Each row was made from one walk, in order. Every step used is in the known rows, and no mark comes twice. Write each row's walk.
Known rows
w r m c q j: |   5 |  -8 | -24 |  12 |  -3 |   3 |  23 |   4 |  -8 |  -8 |  -8 | -20 |  -8 | -14 |  -5 | -15 |   1 |  -9 | -18 |   9 |   5 |   3 |  21 | -21 |  11 |   0 |   5 |  11 |   5 |
z s: |  11 |  -4 | -18 |   9 | -17 | -11 |  19 |  -3 |  -4 | -25 |   7 |   5 |  13 | -10 |  -8 |  -8 |  -5 | -12 | -11 |   6 |  10 |  -5 |  17 |  -1 | -11 |   4 | -15 |  10 |  -1 |
j q: |   6 |  -6 | -18 |  -7 | -12 |  -9 |  19 |  -8 |  -8 | -11 |  -4 | -19 |   7 | -15 | -14 |  -9 |   8 |  -7 |  -9 |   4 |   7 |  -9 |  18 |   0 |  -8 |  -7 |  -1 |   7 |   1 |
m c q j s r w: |  19 |  -4 | -28 |  11 | -19 | -15 |  19 |  -6 |  -5 |  -9 |  14 |  -2 | -22 | -14 |   8 |  -8 |   9 | -19 | -23 |   5 |  28 |  -2 |  13 |  -2 |  -3 |  11 |  -1 |   8 |   4 |
z s r m: |  15 |  -2 | -20 |  15 |  -2 | -12 |  23 |   1 | -10 |  -7 |   5 |   1 |   9 |  -5 |  11 |  -6 | -10 | -10 |  -6 |   2 |  17 |  -9 |  12 |  -5 | -12 |   2 |  -6 |  13 |  10 |
r s: |  10 |  -2 |  -7 |  12 | -19 | -19 |  14 |   1 |  -3 |  -8 |   5 |  13 |  11 |   3 | -10 |  -7 |  -7 | -12 |  -9 |   9 |  -3 |  -9 |   6 |   2 |  -5 |   3 | -17 |   2 |   8 |
s r m c w: |  11 |  -1 | -32 |  -5 |  -7 | -17 |  15 |   4 | -12 |  -2 |   5 |  10 |   0 |   2 |  -8 | -12 |  -3 | -17 |  -9 |  -2 |   0 | -12 |  13 |   1 |   1 |  12 |  -3 |  -4 |   1 |
l w f: |   6 | -10 | -28 |  -9 | -34 | -31 |   8 |   4 | -13 | -14 | -11 |  12 |  11 |   4 | -11 | -25 | -10 |  -8 |   0 |   0 |  -6 |   4 |  12 |  20 | -12 |  -1 | -26 |  11 |  11 |
w f: |   8 |  -7 | -29 |  -7 | -28 | -26 |  12 |   0 |  -9 | -10 |  -2 |   1 |  14 |  -3 |  -5 | -18 |  -9 |  -9 |  -2 |   4 |  -2 |  -2 |  12 |  13 |  -9 |   2 | -17 |   9 |  11 |
c q: |  12 | -13 | -18 |  -2 | -17 |  -8 |  12 |  -1 |  -4 | -14 |   0 |  -4 |   2 | -10 | -15 | -13 |  -2 | -13 | -10 |  10 |   7 |  -5 |  23 |  -7 |   3 |  -6 |  -7 |   7 |  -6 |
c m r: |  11 |  -1 | -15 | -19 | -10 | -18 |  21 |   2 |  -9 | -10 |  -4 |   3 |   6 | -14 |   3 | -15 |   1 | -12 |  -4 |   1 |  -5 | -14 |  15 |  -2 | -20 |  -5 | -10 |  -4 |  14 |
c q j s z: |   4 |  -7 | -21 |  16 | -14 |  -4 |  17 | -14 |   1 | -33 |   8 |  -9 |  -5 | -20 |  -3 |  -6 |   9 | -13 | -22 |   4 |  26 |   7 |  21 | -14 |   0 |  11 |   2 |  18 |   5 |
q j: |  -1 |  -4 | -17 |  11 | -16 | -14 |  14 |   1 |  -6 |  -9 |   1 |  -9 |   7 |  -9 |  -1 | -12 |   6 | -15 | -11 |   5 |   6 |   0 |  17 |  -3 |   3 |   7 | -14 |  10 |  14 |
f w: |   5 | -13 | -14 |  -2 | -24 | -22 |   7 |   5 | -13 |  -7 |  -3 |   8 |  20 |  -4 |  -7 | -18 |  -8 | -14 |   0 |   1 |  -5 |   0 |  20 |   8 |  -7 |   1 | -25 |   6 |   6 |
q j s r w: |  14 |  -3 | -23 |  15 | -22 | -24 |  13 |  -5 |  -7 |  -6 |  17 |   3 |  -8 | -12 |  15 |  -4 |   7 | -19 | -17 |   2 |  26 |  -7 |   8 |   7 |  -8 |  15 | -11 |   9 |  15 |
m c s: |  18 |   1 | -25 |  -2 | -12 |  -6 |  16 |  -6 |   0 | -21 |   1 |   0 |  -2 |  -7 | -14 | -11 |   4 | -16 | -18 |  15 |   1 |  -1 |  17 |  -8 |   1 |  -3 |   7 |   5 |  -8 |
j s r: |  18 |  -6 | -15 |   7 | -17 | -16 |  15 |  -4 |  -5 | -15 |  10 |   4 |  -4 |  -8 |   6 |  -4 |   4 | -13 | -14 |   3 |  12 |  -8 |   4 |   5 | -27 |   7 |  -7 |  13 |  15 |
s r m: |  13 |  -4 | -18 |   7 |  -3 | -15 |  17 |   4 | -11 |   3 |   2 |  -1 |   8 |  -3 |  11 |  -8 |  -9 | -11 |  -4 |   1 |  11 |  -9 |  10 |  -1 |  -9 |   1 |  -6 |   8 |  15 |
z s r w f: |  18 |  -3 | -40 |   4 | -30 | -31 |  16 |  -4 | -11 | -12 |  10 |  13 |   3 |  -3 |  11 | -10 |  -9 | -14 |  -4 |   3 |  17 |  -6 |   8 |  18 | -13 |  11 | -18 |  15 |  10 |
z s r m c q j: |  11 |  -4 | -29 |  18 |  -2 |   2 |  31 |  -2 |  -5 | -15 |   0 | -16 | -15 | -12 |   2 | -14 |   6 | -13 | -17 |   6 |  19 |   5 |  23 | -22 |   7 |   2 |   4 |  16 |   1 |
q j s r: |  12 |  -5 | -17 |  16 | -14 | -15 |  18 |  -5 |  -6 | -16 |   9 |  -2 |  -8 | -10 |  11 |  -4 |  10 | -15 | -15 |   2 |  15 |  -4 |   6 |  -1 | -21 |  10 |  -6 |  18 |  20 |
m r: |  12 |   2 | -14 | -14 | -16 | -25 |  23 |   2 |   0 | -10 |  -4 |   5 |   1 |  -9 |  -1 |  -8 |  -4 | -14 |  -7 |   5 |  -4 |  -9 |  14 |   7 | -16 |  -2 | -11 |   2 |  12 |
q j s: |   1 |  -8 | -10 |  15 | -17 | -16 |  16 |  -6 |  -4 | -17 |   6 | -16 |   0 | -18 |  -4 | -13 |   9 | -11 | -18 |   3 |  13 |   3 |  13 |  -7 |  -5 |   7 |  -6 |   9 |  14 |
f w r m c: |  10 |  -6 | -20 |  -2 |  -7 |  -3 |  19 |  11 | -14 |   1 | -11 |  -5 |   5 |  -7 |  -5 | -18 | -13 |  -6 | -15 |   4 |  -9 |   0 |  14 |  -6 |  -3 |   0 |  -1 |   1 |   5 |
j s: |   8 | -10 |  -8 |   4 | -21 | -17 |  12 |  -5 |  -4 | -17 |   7 |  -7 |   5 | -15 | -10 | -12 |   2 | -10 | -17 |   4 |   9 |  -3 |  11 |   0 | -13 |   3 |  -6 |   3 |   7 |
s r w h: |  11 | -11 | -40 |   1 | -29 | -17 |   8 |   0 | -17 |  -5 |  11 |   6 |   3 |  -9 |  12 | -11 |  -6 | -21 |  -7 |   7 |   6 | -12 |   1 |  18 | -13 |  12 | -18 |  10 |  17 |

Write each row's walk
|  21 |  -2 | -24 |  12 | -14 | -11 |  20 |  -2 |  -5 | -22 |  10 |  13 |   3 |  -3 |   7 |  -1 |  -1 | -15 |  -9 |   5 |  13 | -10 |   8 |   3 | -26 |   7 | -13 |  19 |   8 |	z s r
|  11 | -13 | -44 |   7 | -24 |  -7 |  18 |  -5 | -15 | -12 |  10 |  -9 | -18 | -18 |  10 | -16 |   4 | -20 | -18 |   8 |  15 |  -2 |   6 |   2 |  -6 |  11 |  -4 |  13 |  11 |	m c q j s r w h
|  12 |   0 | -33 | -13 | -31 | -40 |  18 |  -1 |  -7 |  -4 |   2 |   7 |   2 |  -7 |   6 | -15 | -10 | -13 |  -4 |   3 |   6 |  -5 |  12 |  20 |  -7 |   5 | -17 |   3 |  13 |	m r w f
|  14 |   4 |  -6 |   2 | -16 | -27 |  25 |   1 |   2 |  -8 |   1 |  15 |   2 |   0 |  -4 |  -5 |  -7 | -13 |  -8 |   8 |  -7 | -11 |   6 |   4 | -12 |   0 | -14 |   1 |  14 |	m r s
|  13 |   0 | -22 | -13 | -18 | -27 |  15 |   1 | -10 |  -2 |   6 |   8 |   2 | -15 |   8 | -13 |  -1 | -17 |  -8 |   1 |  10 | -15 |  16 |   7 |  -7 |   3 | -14 |  -9 |  10 |	c m r w
|  12 |   0 | -33 |   1 |  -5 | -15 |  20 |   2 | -12 | -10 |   8 |  11 |   1 |   0 |  -8 | -11 |  -4 | -16 | -10 |  -2 |   4 | -12 |  14 |  -2 |  -1 |  13 |  -3 |   0 |  -3 |	z s r m c w
|  20 |   2 | -26 |   4 |  -4 |  -2 |  30 |   2 |  -6 |  -8 |   1 |  -4 |  -7 |  -4 |   2 | -14 |  -5 | -11 | -17 |   3 |  11 |  -1 |  13 |  -9 |  -8 |   2 |   4 |   4 |  -1 |	z s r m c
|  11 |  -2 | -18 |   9 | -15 | -14 |  10 |   6 | -11 | -10 |   3 |  22 |   7 |   5 | -15 |  -2 |  -9 | -11 | -14 |   9 | -20 | -18 |   1 |   1 |  -8 |  13 | -11 |   1 |  11 |	m c w r s
|  22 |   0 | -44 |  -3 | -27 | -27 |  16 |  -5 |  -8 | -10 |   8 |  10 |  -6 |  -2 |   8 | -13 |  -4 | -16 |  -9 |   7 |  11 |  -3 |   9 |  14 |  -7 |   7 |  -6 |  11 |   6 |	m c s r w f
|   4 | -13 | -13 |   6 |  -6 | -13 |  10 |  12 | -20 |   3 |  -8 |  -1 |  23 |  -8 |   3 | -12 | -19 |  -4 |  -4 |   2 |  -8 |  -8 |  13 |  -1 |  -5 |   0 | -12 |   8 |  17 |	f w r m
|  13 |   2 |  -8 |  -2 | -11 | -21 |  24 |   1 |  -6 |  -9 |   1 |  14 |   5 |  -4 |  -1 | -11 |  -3 | -11 |  -5 |   5 |  -8 | -15 |   7 |  -3 | -16 |  -2 | -14 |  -4 |  16 |	c m r s
|  11 |  -3 | -43 |  -9 | -17 | -27 |  17 |   1 | -15 |  -4 |   2 |   9 |   2 |   4 |  -4 | -19 |  -8 | -11 |  -2 |  -3 |  -3 |  -7 |  10 |  10 |  -4 |  10 |  -8 |   4 |   8 |	s r m c w f
|  21 |   0 | -28 |  12 | -22 | -21 |  14 |  -2 |  -7 | -11 |  17 |  16 |   0 |  -7 |  12 |   0 |  -3 | -20 | -12 |   4 |  24 | -12 |  10 |  11 | -12 |  13 | -16 |  10 |   5 |	z s r w
|  14 | -14 | -23 |  -2 |  -7 |   1 |  19 |   7 | -12 |  -7 | -10 |  -9 |  -4 | -11 | -12 | -20 | -10 |  -7 | -14 |   8 |  -1 |   1 |  24 | -15 |   6 |  -7 |   3 |   6 |  -6 |	f w r m c q
|  14 |   3 | -20 |  -9 | -24 | -33 |  17 |   1 |  -3 |  -1 |   6 |   9 |  -1 | -11 |   6 |  -7 |  -5 | -19 | -11 |   4 |  11 | -10 |  14 |  14 |  -4 |   5 | -15 |  -4 |   8 |	m r w
|  10 |  -6 | -34 |  -5 | -34 | -34 |   9 |  -1 | -11 |  -3 |   6 |   5 |  10 |  -5 |   1 | -17 | -10 | -12 |  -4 |   4 |   8 |  -4 |  12 |  19 |  -1 |   7 | -19 |   4 |   9 |	r w f
|   3 | -15 | -15 |  16 |  -7 |  -4 |  22 |  -1 | -12 | -14 |  -4 | -22 |  -8 | -22 |  -4 | -18 |   3 |  -6 | -21 |   4 |   8 |   7 |  20 | -20 |   1 |   1 |   5 |  13 |   9 |	f w r m c q j s
|  11 |  -9 | -17 |  18 |   0 | -11 |  23 |  -2 |  -9 |  -4 |   4 | -15 |  -5 | -13 |  11 | -10 |   0 | -10 | -11 |   2 |  22 |  -3 |  15 | -14 |  -3 |   0 |   4 |  14 |  14 |	c q j s r m
|  13 |   1 | -31 |   7 |  -6 |   1 |  13 |  -5 |  -4 | -30 |  -5 |  10 |   0 |  -7 |  -6 |  -5 |  -4 | -11 | -20 |   9 |   7 |   3 |  16 | -10 |  -2 |   4 |   9 |  17 |   1 |	l w r m c s z
|  12 |  -2 | -34 | -16 | -27 | -36 |  17 |  -1 | -13 |  -4 |   2 |   6 |   5 | -11 |   8 | -20 |  -7 | -11 |  -2 |   0 |   5 |  -9 |  13 |  14 |  -9 |   3 | -16 |   0 |  14 |	c m r w f
|  15 |   4 | -31 |   7 |  -4 |   0 |  18 | -11 |   2 | -27 |   4 |   1 |   0 | -10 |  -4 |  -6 |   0 | -14 | -19 |  10 |  17 |   3 |  20 | -14 |   6 |   5 |  13 |  11 |  -5 |	r m c s z
|  11 |  -4 |  -9 |  14 | -16 | -13 |  10 |   6 |  -8 |  -9 |   1 |  16 |  13 |   0 |  -7 |   0 | -12 |  -7 | -12 |  12 | -15 | -15 |  -1 |   2 | -13 |   6 | -15 |   8 |  18 |	w r s
|   2 |  -9 | -20 |   5 |  -3 | -16 |   6 |   9 | -19 |   2 |  -2 |   3 |  22 |  -6 |  -2 |  -6 | -16 |  -7 |  -6 |   2 |  -7 | -18 |  10 |  -1 |   0 |   7 |  -7 |   3 |  15 |	c w r m
|  12 |  -2 | -21 |  -2 |  -5 |   1 |  20 |   9 |  -9 |   0 |  -8 |  -9 |   2 |  -8 |  -6 | -14 | -11 |  -6 | -19 |   7 |  -6 |  -3 |  11 |  -8 |  -3 |   1 |   4 |  -2 |   4 |	w r m c
|  13 |  -1 | -31 |   9 |  -4 |   1 |  14 |  -6 |  -6 | -27 |  -2 |   6 |   5 | -10 |  -1 |  -5 |  -5 | -12 | -17 |   9 |   6 |   3 |  19 | -13 |   0 |   6 |   9 |  17 |   0 |	f w r m c s z
|   5 | -10 | -15 |  14 |  -7 |  -5 |  26 |  -6 |  -4 | -14 |   1 | -27 | -13 | -21 |  -7 | -19 |   8 |  -9 | -22 |   4 |  19 |   8 |  21 | -22 |   7 |   0 |   8 |   7 |   3 |	r m c q j s
|   6 |  -8 | -14 |   7 |  -4 |  -9 |  11 |   9 | -14 |   2 |  -6 |  -5 |  19 |  -9 |   2 |  -7 | -17 |  -4 |  -9 |   5 |  -4 | -12 |  10 |  -4 |  -5 |   0 |  -5 |   6 |  17 |	w r m
|  11 |   3 | -27 |  11 | -14 |  -5 |  12 |  -3 |  -4 | -24 |   6 |  24 |   5 |   0 |  -9 |   3 |  -6 | -13 | -19 |   7 |  -3 | -10 |   6 |  -3 |  -6 |  20 |  -4 |   9 |   8 |	m c w r s z
|  11 |   0 | -19 |  17 | -15 |  -5 |  10 |  -3 |  -2 | -24 |   5 |  19 |  11 |  -3 |  -2 |   5 |  -8 | -10 | -16 |   9 |   1 |  -9 |   5 |  -2 | -11 |  15 |  -9 |  14 |  14 |	w r s z
|  20 |  -9 | -22 |   2 |  -5 |   0 |  26 |  -2 |  -5 | -11 |  -1 | -14 | -17 | -12 |  -8 | -17 |   0 | -10 | -19 |   7 |  16 |   1 |  19 | -18 |   0 |  -6 |  12 |   5 |  -7 |	j s r m c q
|   6 |  -4 | -41 |   1 | -15 | -28 |  21 |  -3 | -15 |  -8 |   4 |  -1 |  -4 |  -2 |   0 | -20 |  -1 | -10 |  -8 |  -4 |   4 |  -2 |  10 |   3 |  -3 |  14 |  -3 |   8 |  13 |	q j s r m c w f
|   9 |  -9 |  -8 |  14 | -19 | -17 |   9 |   8 | -13 |  -8 |  -2 |  20 |  18 |   2 |  -6 |  -5 | -14 |  -8 |  -7 |   9 | -19 | -12 |   3 |   4 | -14 |   5 | -21 |  10 |  18 |	f w r s
|  18 |   2 | -24 |  -2 |  -5 |  -4 |  26 |   5 |  -6 |   1 |  -2 |  -5 |  -7 |  -2 |   1 | -15 |  -5 | -11 | -15 |   3 |   6 |  -1 |  12 |  -6 |  -6 |   1 |   4 |   0 |   3 |	s r m c
|   5 |  -3 | -28 |  -7 |  -9 | -18 |  13 |   4 | -12 |  -2 |   3 |   5 |   6 |   0 | -16 | -16 |  -5 | -15 | -10 |  -2 |  -3 | -10 |  17 |  -1 |   9 |  10 |  -4 |  -9 |  -3 |	r m c w
